Every row comes from one small tree of marks. The marks that hang from a mark follow it in brackets, in the order of their numbers. Every link used is in the known rows. Which tree was each row made from?
Known rows:
J_344(J_555 J_939): [-14  17  24 -33   0 -14   4  26   7  -3  25  -8 -36  11  15   7  23  40
  37  21 -12 -14   6]
J_233(J_352(J_95 J_555 J_939(J_344(J_126)))): [-18  48  21 -27 -26   8  -4 -39 -37 -20  12   7  20  -5  12  46 -32  30
 -48  10 -24  -6   8]
J_939(J_344(J_126 J_233(J_352(J_95 J_555)) J_412)): [-33   4  19 -22   2   4 -19   7  -2 -12  21   1  60  60  15  21 -31  42
  -6  10 -10 -16  19]
J_126(J_344(J_233 J_412(J_352(J_95)) J_555 J_939)): [-27 -28  16   1  14  -9  -8  73  53 -13  41  -3 -24  63  15  -5  20  40
  32   3   0 -21  16]
J_939(J_344(J_126 J_412(J_352(J_95 J_233)) J_555)): [-20 -10  17 -21   3  -6 -10  29  30 -12  39  -1   7  53  12  -1  59  39
  -3  -5  -9 -13  15]
J_352(J_95(J_344) J_233 J_555): [ 18  76  15  -8 -21  -4  12 -61 -90  -8   6 -24 -31 -30  16  25  11  35
 -47  -3 -34   0  -6]
J_939(J_344(J_126 J_555)): [-34  12  25 -51   7  -6  -8 -18  11   3  14   0   8  21  12   1  29  43
  38  17  -8  -8  21]
J_352(J_555): [-14  66  25 -35 -11   7   5 -35 -45   2  14 -13 -21 -45  14   4  -4  39
   4  16 -24  -1   0]
J_939(J_344(J_126(J_352) J_233 J_555)): [-52 -12  24 -51  19   0 -35   1  41   6  -8  -9  19   8  13 -31   7  45
  36  13  -6 -13  34]
J_939(J_344(J_126 J_233 J_555)): [-38 -10  24 -49  17 -11 -19  -5  23   2  13  -4  38  30  14  -4  23  46
  40  17  -6 -16  25]
J_412(J_344): [-26  45  27 -31  -6  -1 -14 -42 -13  -4  -2 -17 -18 -34  17  -6  34  36
  31  10  -8  -2   0]
J_233(J_352(J_95(J_344(J_412)) J_555)): [-14  52  18  -9  -7   9  17 -16 -68  -4  14 -17 -10  -8  18  15 -31  40
 -32   6 -10  -1  -3]
J_95(J_344(J_126 J_939) J_352(J_233)): [-12  10  23 -14 -14 -13 -17 -51 -22  -3  -4 -26  -4  24  23 -17  29  35
 -26   1 -17  -4   9]
J_412(J_344(J_126(J_352(J_95)) J_555)): [-27   8  21 -30  -1   0 -35  15  29 -10   2 -15 -18  -1  11  -5   9  36
  26   2  -9  -9  10]
J_352(J_95 J_233 J_555 J_939(J_344(J_126 J_412))): [  0  25  17   6 -19 -10 -11 -22 -10 -22  35   2  -1  30  11  64  27  32
 -58  -1 -28  -8  15]
J_412(J_344(J_126)): [-32  17  28 -32 -10  -5 -23 -39  14  -9   0 -14  21  -4  16   6  32  36
  30  10  -8  -5   2]
J_939(J_344(J_126 J_233(J_352(J_95)) J_412 J_555)): [-38 -26  18 -31  18 -11 -21  53  24 -10  21   2  56  77  16   9  -7  46
  22  15   3 -22  22]
J_95(J_344(J_126) J_352(J_555 J_939)): [-20  43  26 -21 -14  12   0 -77 -53   4  14 -23 -17 -55  16  -4 -15  35
 -63   3 -20   8   8]
J_412(J_352(J_939)): [-24  45  25 -31 -16   2   9 -22  -2 -11  11 -11 -17 -93  17 -15  23  30
 -25  14 -10  -3 -12]
J_412(J_344(J_126 J_233 J_939)): [-32 -24  27 -18  -4 -15 -32 -11  53 -16  10 -13  39  43  18  14  29  37
  36  11  -7 -19  12]
J_352(J_95 J_233 J_555 J_939(J_344(J_126))): [  7  49  17 -10 -29  -8  -9 -54 -34 -23  20   1  -1   1  11  60  20  28
 -60   0 -38  -7  10]
J_344(J_126 J_233 J_412(J_352(J_95 J_939)) J_555): [-23 -36  17 -11   6 -13  -8  73  59 -22  50  -6  31   1  14  11  15  38
 -22   9  -1 -22   1]
J_233(J_352(J_555 J_939)): [-22  65  25 -33 -20  14   5 -24 -59  -7   6  -9  -7 -59  16  20 -29  35
 -45  15 -24  -2  -4]
J_233(J_352(J_95 J_555 J_939(J_344))): [-10  76  20 -27 -22  11   5 -42 -64 -15  10   4 -19 -35  14  33 -29  30
 -47  10 -24  -4   5]

Write each row's tree:
[-42  33  24 -51   7   0 -16 -30 -24   0 -20  -7  38  -7  22 -23  -6  42
  21  20  -4 -11  13] | J_939(J_344(J_233(J_352)))
[ -7  15  14 -29  -9 -13 -31  31   6 -13  -5 -16  -6   4  13   0  14  37
  -6   5 -24 -14   5] | J_344(J_126(J_352(J_95 J_233)) J_555)
[-35  -5  19 -25  12  -5 -23  33  48  -5  15  -1 -15  34  10  -5   8  40
  28  11  -1 -10  26] | J_939(J_344(J_126(J_352(J_95)) J_412 J_555))
[-34  16  24 -17  -7   9 -13 -52  -8  -2 -10 -25  12 -64  15   3 -26  37
 -55   5 -20  -1  16] | J_95(J_344(J_126(J_352(J_555 J_939)) J_233))
[-35  -2  28 -23  -1   3 -17  -9  42 -11  17 -17   2  -7  19 -28  40  36
  27   2  -4 -15   5] | J_412(J_344(J_233 J_939) J_352)
[-18  72  25 -32  -3  18   6 -77 -83  17   7 -30 -46 -59  18 -39 -12  41
 -24   3 -17  10   7] | J_95(J_344 J_352(J_555))
[-32   5  24 -23   6   2  11  45  24  -4  43  -9 -32 -45  14 -11  37  39
 -14  11  -1  -7   0] | J_344(J_412(J_352(J_939)) J_555)
[ -9  16  16   0   8 -22   4  -5 -14  -9   9 -22   8 -12  22   4   5  39
   1  15   1 -11  -2] | J_352(J_95(J_344(J_233 J_412)))
[-46  26  21 -27   7   0 -35 -20   9   2 -40 -18 -12 -31  18 -37 -10  38
  31  13  -9  -4  18] | J_126(J_344(J_233) J_352)
[-38 -30  25  -2   2   9   7  -6  38  -3  42 -18  29  30  17  -5   8  42
 -17  -2  -7 -11  16] | J_95(J_344(J_126 J_233 J_412(J_352(J_555)) J_939))
[-23  -3  21 -13 -15  -5 -24 -10  41 -29  20 -11  37 -34  16   9  22  28
 -24   0  -7 -16  -5] | J_412(J_344(J_126 J_233) J_352(J_95 J_939))
[-30  17  18 -23  10 -10 -15  15  -6 -12   2  -2  33  28  21  -2 -10  40
  14  18   3 -16  11] | J_939(J_344(J_233(J_352(J_95)) J_412))
[-26 -26  22  -6  23 -18   8  32  21   3  30 -20 -14  38  19   2  27  48
  23  13   2 -16  18] | J_95(J_344(J_233 J_412 J_555 J_939))
[-30 -34  21  -3   5 -11 -15  26  40   0   6 -23 -20  54  16   0  39  43
  -9  -2 -10  -9  24] | J_95(J_344(J_126(J_352(J_233)) J_412 J_555 J_939))
[-25  45  27 -11  -3   6   7 -36 -15  -1  33  -1 -37 -25  12  29  17  37
 -24  11 -15   1  19] | J_352(J_555 J_939(J_344(J_412)))
[-26  12  24 -38   3  -8   8 -25 -15   5   7 -19   7  -7  15   2  19  43
  13  13  -7  -3   7] | J_95(J_344(J_126 J_555))
[ 18  73  15 -16 -23  -6  -3 -23 -66 -14  15 -15 -23 -20  14  27  10  34
 -28   4 -38  -8  -8] | J_352(J_95 J_233 J_555)
[-11  52  17 -33  -8   4  -9   4 -53 -12   6 -11  28 -17  18   7 -48  39
 -14  15 -21 -15  -5] | J_344(J_233(J_352(J_95 J_555)))
[-40 -32  22 -25  30  -7 -17  15   7  14  22 -28  20  26  20 -41  11  52
   7   8   7  -8  22] | J_95(J_344(J_126 J_233 J_412 J_555) J_352)
